Every row comes from one small tree of marks. Brackets hold a mark, then the marks that hang from it, in alphabetical order. Every link used is in the known rows. Which tree was each row made from?
(in the rows, 128 means zero)
Known rows:
[kotu [pekadul ketam] ropem]: [124 155 114  90 124 115 103 111 138 154 113 187 108 120 141 136 167 167
  84 135 165 115 201 173 174 139 112 161 103  97  90 130 158 155  98 150
 131 132 130 173 163 123 144  72  97 170  94 123 113 111 141  94 112  86
 128 170 165]
[letol [ketam [pekadul [larat mutud]]]]: [126 202 106  94 129 129 111 125 120 139 119 128  91 125 146 149 152 151
 150 138 151 115 136 158 130 123 120 117 127  94  98 130 110 148 135 152
 120 115 149 137 179 127 149 133 102 128  94 118 129 124 177 102  89 124
 116 124 150]
[ketam letol [pekadul [kotu ropem] larat]]: [134 139 103  99  69 163 122  68  96 154 115 149 111 136 130 112 140  59
 116 169 129 131 132 160 144 104 110 128 103  94 132 147 131 160 111 147
 160 132 127 136 183 144 156 147 148 137 115 106 138  99 121 115  67  93
 119 117 122]
[ropem dapurin [kotu [pekadul [ketam [letol ruva]] larat]]]: [177 179 132 137  81 132 122 160 109 142 146 188 115 123 154 149 126  95
 118 167 193 136  96 150 146 112 150 142  90  80 126 137 181 115 135 117
 134 135 131 131 143 173 144 140  93 150 112 119 145 113 133 136 111 111
  92  77 158]
[letol [ketam [pekadul [larat [mutud tanesu]]]] ruva]: [164 205 132 113 111 145 119 118 118 136 105 112 104 114 145 165 147 176
 163 144 159 111 157 175 117 129 124 134 118  79  93 120 112 156 157 168
 139 114 139 129 142 138 176 137  90 124 111 143 140 111 164  86  98 131
 107 151 171]
[peto gafe [lunama dapurin] voku]: [135 178 141 144 226 124 146  85 105 159 138 144  91 145 105 201 129 125
 180 104 187 144 153  38 152 173 117 152 155 178  92  69 114 146 151 135
 146 121 106 115 119  91 105 127 126 175  94 138 146 126 119  67 150 136
 131  64 132]
[kotu [ropem [dapurin [pekadul [ketam [letol ruva]] [larat talo]]]]]: [158 206 145 123  94 163  97 115 152 155 114 173 116 105 123 190 158 173
 114 161 126 114 146 157 160 129 139 143  86  86 134  97 163 174 152 109
 136 133 148 152 135 165 166 131  93 145 135 117 124  55 143 101 144 123
 104 118 153]
[peto gafe [lunama [dapurin [pekadul ketam kotu larat]]] voku]: [153 170 164 170 164 109 135  98 132 130 142 162  93 144 107 195 136 121
 170 138 164 118 134 101 140 175 123 127 139 138 114  66 130 160 133 141
 191 132  95  72 122  86 130 169 131 163 116 125 154  65  78  76 133 157
 132  74 112]
[ropem dapurin [kotu [pekadul [ketam [letol ruva]] [larat talo]]]]: [170 186 140 121  87 141 101 150 128 135 145 193 119 119 148 164 130 119
 116 172 161 144  91 154 145 109 155 135  83  91 135 135 178 132 143 108
 119 130 129 126 159 181 137 148  91 138 116 129 152 110 130 124 122 120
  92  88 155]
[ropem [dapurin [pekadul ketam [larat mutud]]] kotu]: [142 197 136 126 137 107 114 202 154 125 159 162 114 124 138 171 139 123
 123 135 138 129  85 125 136 123 155 135 102  88 131 120 178 132 146  90
 120 131 122 135 162 162 117 147  84 136 111 128 138  87 152 139 128 133
 103 100 130]
[letol [ketam [pekadul kotu [larat [mutud tanesu] talo]]] ruva]: [172 189 144 106  93 152 109 105 133 118 101 117 109 115 140 171 152 172
 151 169 114 122 149 208 114 117 130 121 109  84  98 124 118 163 150 163
 141  98 125 101 172 147 186 154 103 104 125 154 157 106 133  78  94 136
 105 184 152]
[letol [ketam [pekadul kotu larat]] ruva]: [166 196 118 141  87 131 125 113  98 141 113 127  93 118 158 143 148 129
 145 167 170 114 153 181 136 117 105 120 124  68  78 127 110 136 135 169
 156  96 134 127 143 131 197 145 110 117 113 119 152 118 138  89  95 116
 114 143 174]
[ketam letol [pekadul [kotu [ropem dapurin]] [larat mutud talo]]]: [147 158 126  80  81 181 104  73 120 137 107 145 120 122 125 167 143  91
 115 187  74 147 115 187 138  99 137 118  84 110 155 139 142 177 128 112
 139 126 138 117 206 168 138 156 128 132 130 120 131  94 126 112  82 107
 101 112  87]
[pekadul [ketam letol] kotu [larat mutud]]: [169 156 134 111 100 159 143 116 139 107 124 180 114 135 105 112 153  97
 104 168 135 136 113 201 159 103 127 116 105  77 135 127 168 132 113 116
 157 117 135 100 170 146 186 162 138 137 113 103 150  75 109 126  65 128
 100 126 118]
[gize [kotu [pekadul ketam [larat [mutud tanesu] talo]] ropem]]: [133 123 169  50  96 144 105 118 176 101 102 190 126 111 132 176 180 183
  74 163 103 132 159 185 140 134 135 156  83 128 118 139 176 180 101 138
 154 130 111 119 182 133 179  93  99 162 106 143 130  94  95  85  85  99
 128 194 151]
[kebu ruva]: [134 176  96 110 214 137 144  88 113 152 121 151 130 129 111 132 144 129
 117  67 196 146 177  35 191 126  94 145 145 127  78 117 130 141 140 126
 120 106 132 211 119 139 154 106 102 134  97 124 160 133 192  88 108 101
 112 122 147]
[mutud [larat pekadul]]: [ 92 155  91  75 199 110 132 133 136 118 138 117 129 153 110 114 147 148
 153  88 163 147 134  76 141 115  92 133 132 137  76 121 117 169 164 116
 108  90 117 156 147 131 104 138  92 137 111 146 148 179 164  97 115 123
 133 165 122]
[talo [larat pekadul]]: [100 158  99  89 207 123 131 132 146 114 130 126 118 165 115 126 152 148
 158  71 165 128 154  69 167 121 119 136 122 125  92 134 120 158 149 137
  85 100 145 155 155 129 110 124 127 138  91 131 128 163 184 104 112 113
 122 163 122]
[pekadul ketam kotu]: [141 159 124 139 157 112 139 129 129 130 147 177 103 134 116  94 156 115
  97 130 152 137 157 143 173 119 105 140 128  84 100 132 154 120 109 129
 138 101 131 161 146 131 154 123 126 143  99 135 151 114 128 101  94 116
 120 160 147]
[lunama dapurin [peto gafe voku]]: [115 158 113 169 239 136 168  98 110 142 151 117 102 161 123 195 109 135
 149  69 223 143 150  36 171 140 144 140 151 163 123  96 116 140 147 132
 131 112 115 148 116 110  84 130 126 141 108 126 142 131 151  37 143 160
 152 106 119]
[larat mutud [pekadul ketam kotu] talo]: [127 174 127  76 180 129  87 132 187  92 102 142 128 136 106 147 173 185
 107 127  61 151 148 209 165 107 125 120  96 120 102 106 144 175 105 109
  99  85 116 119 197 150 118 150 108 124 106 154 142 115 140  95 114 145
 105 178  89]
[ropem [dapurin [pekadul kotu larat]]]: [125 182 132 142 159 119 137 145 124 121 171 150 112 136 138 159 136 127
 121 122 151 136 110  84 153 117 139 142 125  91 113 117 151 130 160 105
 137 114 118 148 152 168 144 153 120 120 126 127 137 102 139 110 113 113
 119 125 111]
[larat mutud [pekadul kotu] talo]: [ 99 179 118  59 197 137  92 125 170  98 106 116 137 140 118 161 161 183
 115 107  63 165 147 168 161  98 132 126 105 144  88 109 133 181 124 108
  86  77 101 122 209 166 112 147 119 103 104 155 147 140 142  90 116 129
 108 188  84]
[lunama [peto voku]]: [112 159  98 137 225 139 155 104 123 146 123 116  87 158 131 151 113 145
 115  67 216 152 139  70 175 112 117 154 143 135 106 120 119 134 146 147
  96 113 121 157 134 119  86 129 130 121 103 120 150 144 160  54 127 126
 142 145 151]
[dapurin pekadul]: [ 87 205 112 119 193 104 118 145 134 154 149 125 106 136 140 137 138 160
 129  71 157 118 156  67 162 139 118 159 133 110  68 119 124 151 150 133
  89 125 123 176 147 135 122 137 117 117  90 148 141 114 169 102 127 102
 126 143 143]
[dapurin [pekadul ketam [kotu ropem] larat]]: [136 161 131 129  99 114 119 136 161 125 136 177 112 125 125 137 165 141
  93 150 133  96 151 175 160 131 112 139 103  76 114 116 168 159 110 133
 172 127 111 133 158 129 175 131 119 134 127 111 139  55 114 104 104 116
 127 170 142]
[lunama [dapurin pekadul] [peto gafe]]: [ 85 181 121 160 239 113 153 131 120 145 167 103 115 152 135 186 116 155
 156  63 193 127 153  46 174 142 147 145 150 141 104 112 124 152 145 132
 124 128 117 165 129 111  90 152 119 125 113 132 133 118 166  48 145 153
 152 104 111]
[lunama dapurin]: [107 183 110 133 229 130 149 129 113 145 167 149 122 138 115 146 134 122
 134  95 176 153 159  41 189 127 143 158 142 143  95 121 136 125 143 118
 122  97 140 189 141 156 123 104 117 142  98 130 129 145 164  92 126 130
 137 138 125]
[talo larat]: [110 161 101  99 202 125 157 121 131 132 143 148 108 152 113 120 147 127
 146  79 190 125 157  41 172 132 116 144 136 111  97 148 134 138 161 135
  94 107 154 166 145 126 129 106 137 137  86 128 137 150 180 101 101 103
 124 161 149]
[ropem dapurin [kotu [pekadul [ketam letol]]]]: [142 178 127 131 129 112 109 161 100 160 150 174 112 137 160 123 114  87
 109 143 177 155 104 117 146 118 149 148 105  94 115 144 172 112 120 116
  95 146 134 156 161 153  97 131  99 158  92 130 133 129 143 136 108  97
  96  77 147]
[mutud [larat [pekadul kotu] talo] tanesu]: [ 94 130 132  71 188 127 121 108 160  93 137 120 149 165  96 115 141 173
 142  98  99 178 131 111 120 109 109 131 118 138 102 125 130 190 174 125
 109  83  89 125 174 146 104 156 104 117 134 189 172 165 119  77 103 141
 136 228 101]

Write each row's tree:
[157 151 127  94 124 153 146 117 132 115 132 164 115 122 121 183 167 125
  92 164 127 144 134 166 166 101 134 140 106 112 137 114 181 144 133  98
 172  96 113 129 181 170 177 108 115 141 137 101 118 106 118 100 101 111
 113 171 116]
[pekadul [kotu [ropem dapurin]] [larat mutud]]
[110 172 119 151 209 134 155 117 143 115 137 103 108 157 126 235 118 168
 157  78 200 113 125  74 154 141 162 128 137 152 133  88 125 169 156 128
 147 127  98  98 137 115 101 170 121 122 128 116 138  83 140  41 141 176
 145 108  90]
[lunama [dapurin [pekadul [larat mutud]]] [peto gafe voku]]
[159 157 120 124 139 142 136 119 136 117 104 136 121 156 115 103 147 114
 152 127 157 127 155 151 164 115 120 124 104  74  98 133 133 152 123 142
 123 102 156 118 139 121 155 155 135 137 105 123 140 116 141 116  93 119
  97 146 123]
[talo [larat [pekadul [ketam [letol ruva]] kotu]]]
[115 149 128 181 189 123 165 105 125 114 157 117 108 165 134 206 111 131
 148  97 202 123 122  71 156 133 153 125 139 142 128  99 126 155 143 140
 170 119  89  96 132 112 110 179 142 112 134 116 154  82 110  41 132 169
 156 119  94]
[lunama [dapurin [pekadul kotu larat]] [peto gafe voku]]
[148 153 126 124 131 127 130 117 138 148 124 183 105 124 116 114 169 120
  77 152 134 129 185 174 175 126 102 147 113  86 108 122 167 136  94 128
 158 107 127 166 154 122 166  90 116 157 110 118 134  93 116  98 101 103
 126 181 159]
[pekadul ketam [kotu ropem]]
[138 135 138  93 164 145 137 116 158  93 108 129 135 176  98  99 144 134
 148 111 115 145 143 159 142 117 141 125 101  88 126 138 144 167 128 138
 111 118 146 100 172 119 132 166 137 144 104 142 133 100 137 120  67 134
  98 178  91]
[talo [larat [mutud tanesu] [pekadul [ketam letol] kotu]]]
[141 187 133  79 124 174 109 116 171 115 123 189 116 126  91 142 162 154
 117 148 108 137 110 178 162 112 132 114  99 105 142 119 165 160 139 105
 118 123 150 119 175 157 160 156 122 136 109 123 153  81 146 117  92 145
  99 111 128]
[pekadul [ketam letol] [larat mutud talo]]
[136 144 118  86 178 122 133 139 167  90 108 133 123 157 110 125 166 143
 141 109 129 128 158 159 164 116 128 120 108  93 104 131 141 160 115 127
 114  93 144 111 173 119 132 137 124 137 100 129 128 123 154 112  87 128
 110 179  93]
[talo [larat mutud [pekadul ketam kotu]]]
[108 148 136  76 168 145 108 103 169 111 131 145 146 161  80  95 138 176
 152 104 112 168 120 127 114 123 110 124 109 122 122 123 129 194 171 124
 101 113 126 131 152 134  94 171  97 145 125 179 165 135 136 100 100 149
 120 172 117]
[mutud [larat [pekadul [ketam letol]] talo] tanesu]
[102 182 125 108 148 122 108 132 160 114 149 153 117 134 122 150 152 156
 115 118 110 128 121 116 157 117 122 135 112 110 103 121 144 166 152 124
 121 105  96 127 182 155 150 163 136  91 122 140 168  97 125  94 114 121
 129 169 118]
[dapurin [pekadul kotu [larat talo]]]
[139 180 161  95 138 148  97 131 183 125 128 168 127 117 107 199 165 213
 105 138  85 125 145 158 145 136 150 150  90 103 151 100 174 184 155 106
 129 135 128 153 167 159 136 118  83 148 134 145 115  60 145  96 130 137
 116 179 124]
[kotu [ropem [dapurin [pekadul ketam [larat [mutud tanesu] talo]]]]]
[133 187 145 146 221 104 123 133 132 166 147 154 104 126 117 147 138 136
 157 119 147 141 157  80 182 156 124 156 149 124  86 101 134 144 130 140
 137 128 137 159 131 110 115 139 115 157  95 130 121  98 138  99 132 138
 133  96 132]
[peto [lunama [dapurin [pekadul ketam]]]]
[158 200 124 128  89 140 107 105 122 139 108 135  99 113 149 159 154 146
 146 178 138 113 148 184 136 113 114 113 114  83  86 128 112 152 140 163
 142  88 135 121 155 139 189 146 110 107 121 134 159 122 138  78 105 125
 115 148 170]
[letol [ketam [pekadul kotu [larat talo]]] ruva]
[147 162 152  95 125 126 104 166 158 103 154 189 132 133 132 168 136 155
 108 145 124 156  93 156 127 118 168 141  87 109 150 139 190 142 144 106
 113 133 110 125 191 177 107 131  81 144 117 156 140 119 130 118 108 135
 105 149 125]
[ropem dapurin [kotu [pekadul ketam [larat [mutud tanesu] talo]]]]
[173 152 132 128 122 147 130 113 134 128 102 146 125 144 118 139 155 112
 138 154 147 128 163 159 166 114 131 129  91  71 124 121 151 155 122 129
 141 106 166 133 135 132 154 129 117 162 123 113 114 103 138 114 110 112
  96 148 121]
[talo [larat [pekadul [ketam [letol ruva]] [kotu [ropem dapurin]]]]]
[158 151 117  93  81 169 123  82  99 142 110 134 116 128 134 151 139  68
 118 181 113 138 119 177 139  98 133 124  96  96 149 138 143 161 118 121
 152 132 140 126 191 165 151 153 132 142 124 106 118  94 124 120  72 101
 100 102  93]
[ketam letol [pekadul [kotu [ropem dapurin]] [larat mutud]]]
[165 168 147 107 139 154 118 118 146 107  92 114 137 146 116 123 141 158
 128 126 106 147 156 218 138 112 138 139  92  82 108 109 145 162 114 136
 132 114 121 109 152 150 148 167 114 136 113 158 146  89 122 111  89 133
  85 168 108]
[larat [mutud tanesu] [pekadul [ketam [letol ruva]] kotu]]
[149 141 126 119 133 143 129 113 138 123 122 158 124 158 113 121 151 109
 129 145 134 141 151 141 166 114 132 124 101  83 136 130 151 156 117 122
 125 113 170 137 153 120 129 134 128 166 113 106 108 112 141 119  97 114
 102 145 103]
[talo [larat [pekadul [ketam letol] [kotu [ropem dapurin]]]]]
[125 163 124  91 123 156  79  97 168 135  99 168 124 139 112 124 163 157
  97 151  69 151 158 204 166 105 116 125  85 110 116 109 148 178  92 122
 115 108 125 134 180 134 128 140 123 145 116 134 143  94 121  99 116 121
 111 161 115]
[larat [pekadul [ketam letol] [kotu ropem]] talo]
[135 157 144  71 116 157 100 102 164 105 119 189 127 138 115 134 147 186
 110 137 125 136 124 190 138 119 146 134  89 103 137 135 166 176 138 136
 118 145 128 108 189 154 147 151 118 139 111 145 141  83 130 108  77 128
 103 152 118]
[kotu [pekadul [ketam letol] [larat [mutud tanesu] talo]]]
[102 167 101  78 141 138 102 100 134 130 139 162 112 126 114 137 150 141
 131 124 122 128 125 104 147 117 110 127 113 124 119 145 117 166 149 134
 108 110 131 157 179 159 119 135 123 122 103 144 151 132 166  89 101 120
 132 123 125]
[ketam [pekadul [larat talo]]]
[137 162 151  79 149 158 113 129 189  92 141 191 126 128  84 151 169 197
 114 123 105 136 126 167 146 127 135 132  97 112 152 117 170 165 155 117
 124 113 125 134 173 160 152 130 106 138 120 151 153  88 142  93  98 156
 116 184 133]
[pekadul ketam [larat [mutud tanesu] talo]]
[164 154 137 139 132 125 134 124 125 147 137 186 109 122 121 132 164 116
  83 164 140 142 170 157 173 122 118 144 110  82 121 118 175 126 105 113
 154 105 143 175 141 139 153  95 107 170 121 124 120 100 124 102 113 107
 117 162 147]
[pekadul ketam [kotu [ropem dapurin]]]
[183 178 140 111 116 156 108 120 137 129  79 129 127 123 129 166 158 145
 112 169 101 148 166 237 161 106 138 134  79  83 112  91 152 162  98 107
 140 108 139 121 157 152 154 139  95 155 124 122 113  81 127 113 113 118
  81 140 107]
[larat mutud [pekadul [ketam [letol ruva]] [kotu [ropem dapurin]]]]
[164 181 143 117 115 164  87  98 153 137  92 160 132 125 119 162 157 161
 104 172  81 154 158 211 167 104 132 131  78  96 118  99 149 168 110 111
 128  98 138 140 154 159 144 141 104 146 128 137 133  95 123  99 132 125
  93 144 121]
[larat [pekadul [ketam [letol ruva]] [kotu [ropem dapurin]]] talo]
[114 154 101 160 252 139 167 103 112 141 143 119 101 158 126 174 101 129
 128  77 216 161 142  40 195 116 149 151 149 153 117 117 120 129 140 142
 119 102 134 155 127 130  76 124 129 127 113 108 131 140 155  52 131 156
 155 138 125]
[lunama dapurin [peto voku]]
[184 142 164 114  83 179 143 108 143 119 125 189 126 131 100 141 151 115
  93 186 110 151 123 209 139 110 146 135  88  73 172 120 196 145 124 110
 181 132 132 117 169 155 180 140 120 164 141 112 127  57  94 121  71 128
  95 157 117]
[pekadul [ketam letol] [kotu [ropem dapurin]] [larat [mutud tanesu]]]
[158 210 110 130 104 137 117 118 103 153 111 130  91 111 156 157 148 154
 160 148 185 103 159 149 137 126 109 125 124  79  77 123 103 139 145 166
 137 106 146 145 134 130 182 133  98 124 104 123 141 124 169  88 111 118
 115 121 185]
[letol [ketam [pekadul larat]] ruva]
